What can hang from each mark
boget: fava gupasu nunov
fava: boget pitav
nokeg: gupasu kaviv pitav
kaviv: gupasu nokeg
pitav: boget nunov
gupasu: boget kaviv nokeg
nunov: boget nokeg

Known rows, with every way that one mark hangs from another
fava[boget[gupasu[kaviv nokeg]] pitav]: [-177, -116, 191, 6, -87, 80, 16, 39, 108, -71, 95, -106, 6, -96, -34, -92, 52, 75, -87, -117, -36, 28, 49, -54, 85]
gupasu[nokeg[kaviv]]: [68, 17, -25, -17, -74, -24, -64, -40, 47, -12, 49, -50, 3, 15, -25, 0, 91, 66, -63, 88, -42, 78, 122, -21, 94]
boget[fava gupasu[nokeg[kaviv]] nunov]: [9, -88, 108, -80, -91, 18, -237, -84, -61, -6, 41, -20, -32, -85, -87, 94, 16, 58, -43, 64, -187, 46, 18, 66, 31]
kaviv[gupasu[nokeg[pitav]]]: [1, -63, 88, -32, -66, 79, -22, -51, 67, -84, 23, -70, -12, 48, -54, 39, 107, 119, -57, 61, -25, -18, 135, -5, 25]
boget[fava gupasu[kaviv]]: [-107, -125, 105, 15, -131, 74, -42, -8, 110, -9, 36, 9, -19, -377, -54, 64, -7, 8, -115, -94, -89, 14, 24, 6, -34]
boget[gupasu nunov[nokeg[pitav]]]: [-45, -43, -43, 9, -131, 219, -147, -91, -73, -54, -105, -67, -24, -108, -77, -3, -22, 72, -66, -27, -99, 8, 44, 99, -11]
kaviv[gupasu]: [30, -8, 102, 4, -99, 74, -46, 9, 70, -72, -21, -7, 49, -273, -17, 54, 83, 91, -99, -40, -65, -35, 192, -20, 33]
fava[boget[gupasu] pitav[nunov]]: [-113, -75, 111, -5, -113, 10, -30, 86, 153, -85, 113, -42, 85, 4, -46, -7, 39, 50, -70, -28, -64, 31, 74, -19, 66]
gupasu[boget[fava] kaviv nokeg]: [-1, -70, 46, -21, -91, 12, -41, 8, 209, -25, 57, -34, -37, -77, -34, 57, 38, 42, -19, -34, -41, 3, 13, -75, 9]
kaviv[gupasu[boget[nunov]]]: [29, -7, 119, -26, -78, 126, -143, -27, 36, -83, -81, -20, 33, -77, -4, 79, 82, 100, -16, -39, -118, -86, 157, -26, 60]
nokeg[gupasu[boget]]: [42, -48, 45, -22, -118, 67, 5, -30, 174, 11, -36, -70, 38, 176, 8, -2, 70, -60, -18, -18, 66, 39, 57, -84, 89]
kaviv[gupasu nokeg[pitav[nunov[boget]]]]: [-54, 21, 37, 8, -137, -6, 74, -33, 36, -102, 34, 49, -27, 27, -48, 67, 99, 75, -125, 69, -152, -35, 236, 51, 57]
nunov[boget[fava gupasu[kaviv nokeg]]]: [-52, -88, 84, -36, -110, -32, 0, -39, -57, -14, 72, -25, -56, -259, -43, -13, -22, 11, -124, -89, -100, 51, 63, 23, 29]
gupasu[boget kaviv]: [-34, -22, -7, 52, -91, 108, 25, 2, 184, -37, -53, -33, -7, -82, 18, 1, 59, 26, -41, -96, -15, -19, 70, -81, 53]
boget[fava gupasu[kaviv] nunov[nokeg]]: [-59, 2, -16, 3, -169, 130, -164, -21, 26, -40, -60, 20, -49, -628, -71, 54, -64, 50, -102, -157, -193, -1, 23, 78, -49]
nokeg[gupasu pitav[boget[fava] nunov]]: [25, -76, -51, -91, -164, -109, 41, 35, 278, -22, 118, -78, -36, 187, -91, 109, 38, -18, -29, 98, -37, 75, -21, 36, 44]
gupasu[nokeg]: [104, -67, 63, -33, -75, 47, -73, -16, 45, -29, 22, -71, 26, -106, -39, -17, 67, 75, -58, 37, -5, 39, 119, -26, 1]
pitav[boget]: [52, -76, 79, -24, -118, 6, -67, 83, 60, -39, 50, -120, 12, -73, -49, 21, 33, 74, -92, 15, -62, 26, 158, 12, 49]
gupasu[boget[nunov] kaviv nokeg[pitav]]: [-29, -67, -22, -22, -45, 146, -42, -108, 111, -66, -85, -93, -96, 134, -29, -8, 89, 91, 41, -9, -57, -34, -16, -26, 48]
nunov[boget[fava[pitav] gupasu] nokeg]: [-51, -98, -10, -7, -204, -4, -35, 39, -18, -34, 96, 3, 23, -265, -62, -44, -84, 4, -145, -131, -127, 50, 92, 39, 40]
nunov[boget[gupasu[kaviv nokeg]]]: [-46, -43, 68, -3, -85, 20, 40, -66, -118, -27, 0, -70, -49, -162, -7, -88, 12, 7, -124, -92, -47, 45, 134, 12, 39]
nokeg[gupasu[boget kaviv]]: [-21, 6, 7, 14, -125, 75, 84, -37, 225, 2, -77, -55, -14, -36, 30, -24, 79, -65, -31, -108, 53, 24, 37, -101, 85]
gupasu[boget[fava] kaviv nokeg[pitav]]: [-71, -135, -6, -18, -78, 61, 23, -43, 245, -36, 64, -50, -79, 156, -60, 58, 53, 57, 3, 10, -18, 1, -58, -53, 37]
nunov[nokeg[gupasu[boget]]]: [58, 83, -103, 13, -173, 77, -18, 5, 161, -5, -35, -67, 38, -7, -5, -26, 9, -48, -55, -50, 59, 56, 86, -45, 60]
fava[boget[gupasu]]: [-107, -42, 140, 4, -80, 118, -75, 21, 9, -45, 50, -74, 49, -73, -31, 0, 23, 77, -109, -52, -17, 56, 67, 6, 118]
kaviv[nokeg]: [8, -77, 132, 33, -144, 114, -49, -3, 57, -26, -8, 13, 18, -173, -48, 11, 80, 49, -127, 28, -90, -3, 191, -4, 22]
fava[boget[gupasu[kaviv] nunov[nokeg]]]: [-134, 112, -9, 30, -121, 168, -115, 6, -12, -84, -69, -50, -21, -492, -25, -29, -23, 103, -111, -188, -119, 32, 48, 51, 92]
nokeg[gupasu kaviv pitav]: [-53, -16, -121, -1, -118, 29, 103, -120, 177, 13, -18, -47, -34, 236, -17, 4, 115, -19, -43, 62, 18, 107, -9, -13, 200]

Rows
[9, -153, 47, -112, -150, 32, -50, -33, 142, -20, 17, -109, -72, 49, -96, 75, 41, 34, -14, 15, -93, 44, -59, 50, 104]	nokeg[gupasu pitav[boget[fava nunov]]]
[35, 16, -35, -14, -109, -61, -12, -6, -42, -42, 23, 0, 36, -72, -21, 6, 4, -4, -101, -2, -79, 47, 155, 45, 3]	pitav[nunov[boget[gupasu]]]
[-176, -5, 102, 38, -84, 120, -8, 17, 58, -55, 12, -61, 2, -256, -13, -18, 28, 68, -124, -133, -29, 42, 54, -11, 112]	fava[boget[gupasu[kaviv]]]
[-53, -47, -93, 6, -102, -21, 20, -11, 105, -38, 75, -107, -53, 300, -54, 40, 81, 86, -66, 116, -75, 72, 74, 39, 176]	nokeg[kaviv pitav[boget]]
[11, -2, 18, -36, -57, 8, -27, -26, 154, -95, 50, -60, 6, 365, -43, 95, 104, 76, 7, 126, -18, -41, 129, -27, -4]	kaviv[gupasu[boget nokeg[pitav[nunov]]]]
[-23, -133, 90, -38, -129, -2, -51, -23, -78, -5, 69, 2, 7, -165, -52, 21, -35, 7, -124, -73, -104, 55, 71, 41, 56]	nunov[boget[fava gupasu]]
[110, -58, 72, -65, -52, 104, -189, -50, -1, -44, -48, -89, 3, 123, -36, 12, 66, 84, 36, 34, -60, -21, 75, -31, 27]	gupasu[boget[nunov] nokeg]
[39, -171, 30, -95, -67, 101, -166, -75, 107, -44, 33, -59, -45, 257, -94, 92, 48, 101, 60, 78, -91, -14, -72, 1, 48]	gupasu[boget[fava nunov] nokeg[pitav]]
[90, 252, -329, 23, -159, -149, 22, 28, 34, -56, 38, 53, 22, -208, 2, -1, -11, 33, -120, -5, -119, 104, 173, 51, 112]	pitav[nunov[boget nokeg[kaviv]]]
[-17, 75, -273, 8, -97, -107, 90, -72, 79, -49, 43, 27, -32, 174, -18, 27, 76, 53, -62, 88, -98, 92, 63, 49, 177]	nokeg[kaviv pitav[nunov[boget]]]
[-47, -24, 210, 34, -124, 112, -58, 8, 76, -68, 12, 6, 26, 95, -24, 80, 102, 46, -97, 39, -100, -81, 260, -44, 43]	kaviv[gupasu[boget] nokeg]
[1, -34, -75, -43, -39, 76, -109, -130, 43, -41, -22, -83, -56, 466, -40, 35, 103, 93, 56, 130, -80, 20, 4, -4, 144]	gupasu[boget[nunov] nokeg[kaviv pitav]]
[-33, 29, -156, 2, -132, 10, 167, -66, 303, -34, -47, -18, -50, -65, -15, 9, 94, -38, -38, -20, 25, 51, -15, -20, 38]	nokeg[gupasu[kaviv] pitav[nunov]]
[0, -111, 170, -49, -108, 81, -188, 14, -105, -43, -15, -143, -18, -43, -68, 29, 4, 63, -75, 7, -143, -3, 141, 77, -1]	pitav[boget[gupasu nunov]]
[-98, -21, -125, 21, -99, -1, 117, -69, 52, -61, -3, -14, -54, -1, -27, -8, 33, 18, -85, -25, -65, 35, 53, 51, 30]	nokeg[pitav[nunov[boget[gupasu[kaviv]]]]]
[38, -208, 93, -58, -126, 97, -164, 20, 175, -47, 9, 10, 37, -43, -57, 63, 34, 68, 28, -59, -160, -53, -12, -50, 54]	gupasu[boget[fava[pitav] nunov]]
[67, 257, -226, 38, -153, -91, -42, 51, 152, -84, 29, 55, 44, -263, -13, 83, 35, 63, -109, 44, -116, 43, 215, 33, 34]	pitav[nunov[nokeg[kaviv[gupasu]]]]
[50, -107, 39, -30, -148, -92, -20, 142, 213, -79, 112, -73, 49, -3, -61, 9, 51, 49, -54, 33, -109, -1, 159, -13, -9]	fava[pitav[boget nunov]]
[108, 138, -153, -6, -172, -101, -73, 149, 131, -72, 79, -75, 25, -178, -60, 51, -26, 54, -102, 48, -87, 50, 199, 61, -35]	pitav[boget nunov[nokeg]]
[79, -37, 52, -53, -111, 116, -77, -70, 101, -1, -113, -68, 18, 68, 2, 8, 74, -31, 15, -48, -13, 8, 29, -51, 90]	nokeg[gupasu[boget[nunov]]]
[-44, 99, -252, 29, -180, 38, 194, -72, 82, -31, -68, -44, -82, -241, 1, -115, -2, -25, -116, -165, 6, 94, 35, 19, 146]	nunov[boget nokeg[gupasu[kaviv] pitav]]
[-61, -79, 173, -15, -95, 4, -44, 37, -12, -35, 69, -179, -58, -7, -56, -16, 14, 29, -108, 6, -49, 25, 154, 20, -29]	pitav[boget[gupasu[kaviv nokeg]]]
[85, -113, 95, -90, -133, 4, -198, 66, 45, -46, 38, -65, -19, -302, -91, 105, 0, 113, -56, -15, -199, 1, 60, 58, 41]	pitav[boget[fava nunov]]
[11, 34, -193, 4, -206, -105, 12, 49, 76, -34, 116, 56, 4, -283, -34, -30, -34, 43, -130, -102, -168, 91, 86, 16, 180]	nunov[boget[fava[pitav]] nokeg[kaviv]]
[-41, -75, -40, 10, -74, 92, 70, -71, 147, -54, -18, -74, -77, -93, -39, -34, 90, 89, -50, -9, 2, 22, 28, -21, 24]	gupasu[kaviv nokeg[pitav]]
[1, -31, 71, -26, -119, -80, -87, 92, 46, -48, 94, -112, 20, 107, -69, 71, 2, 8, -90, 97, -84, 27, 181, 60, -68]	pitav[boget[gupasu] nunov]
[68, -46, -73, -40, -68, 4, -8, -35, 140, -58, 50, -63, -4, 149, -68, 29, 81, 79, -15, 134, -2, 41, 58, 12, -24]	gupasu[nokeg[pitav[nunov]]]
[48, -46, -128, -39, -162, 131, -162, -25, 100, -58, -38, 20, -28, -377, -99, 81, -22, 127, -43, -53, -159, 17, -42, 79, 36]	boget[fava nunov[nokeg[pitav]]]
[-31, -112, -19, -20, -109, 121, 69, -87, 216, -3, -35, -94, -9, 418, -20, 3, 85, -39, 10, 33, 91, 36, -31, -58, 115]	nokeg[gupasu[boget] pitav]
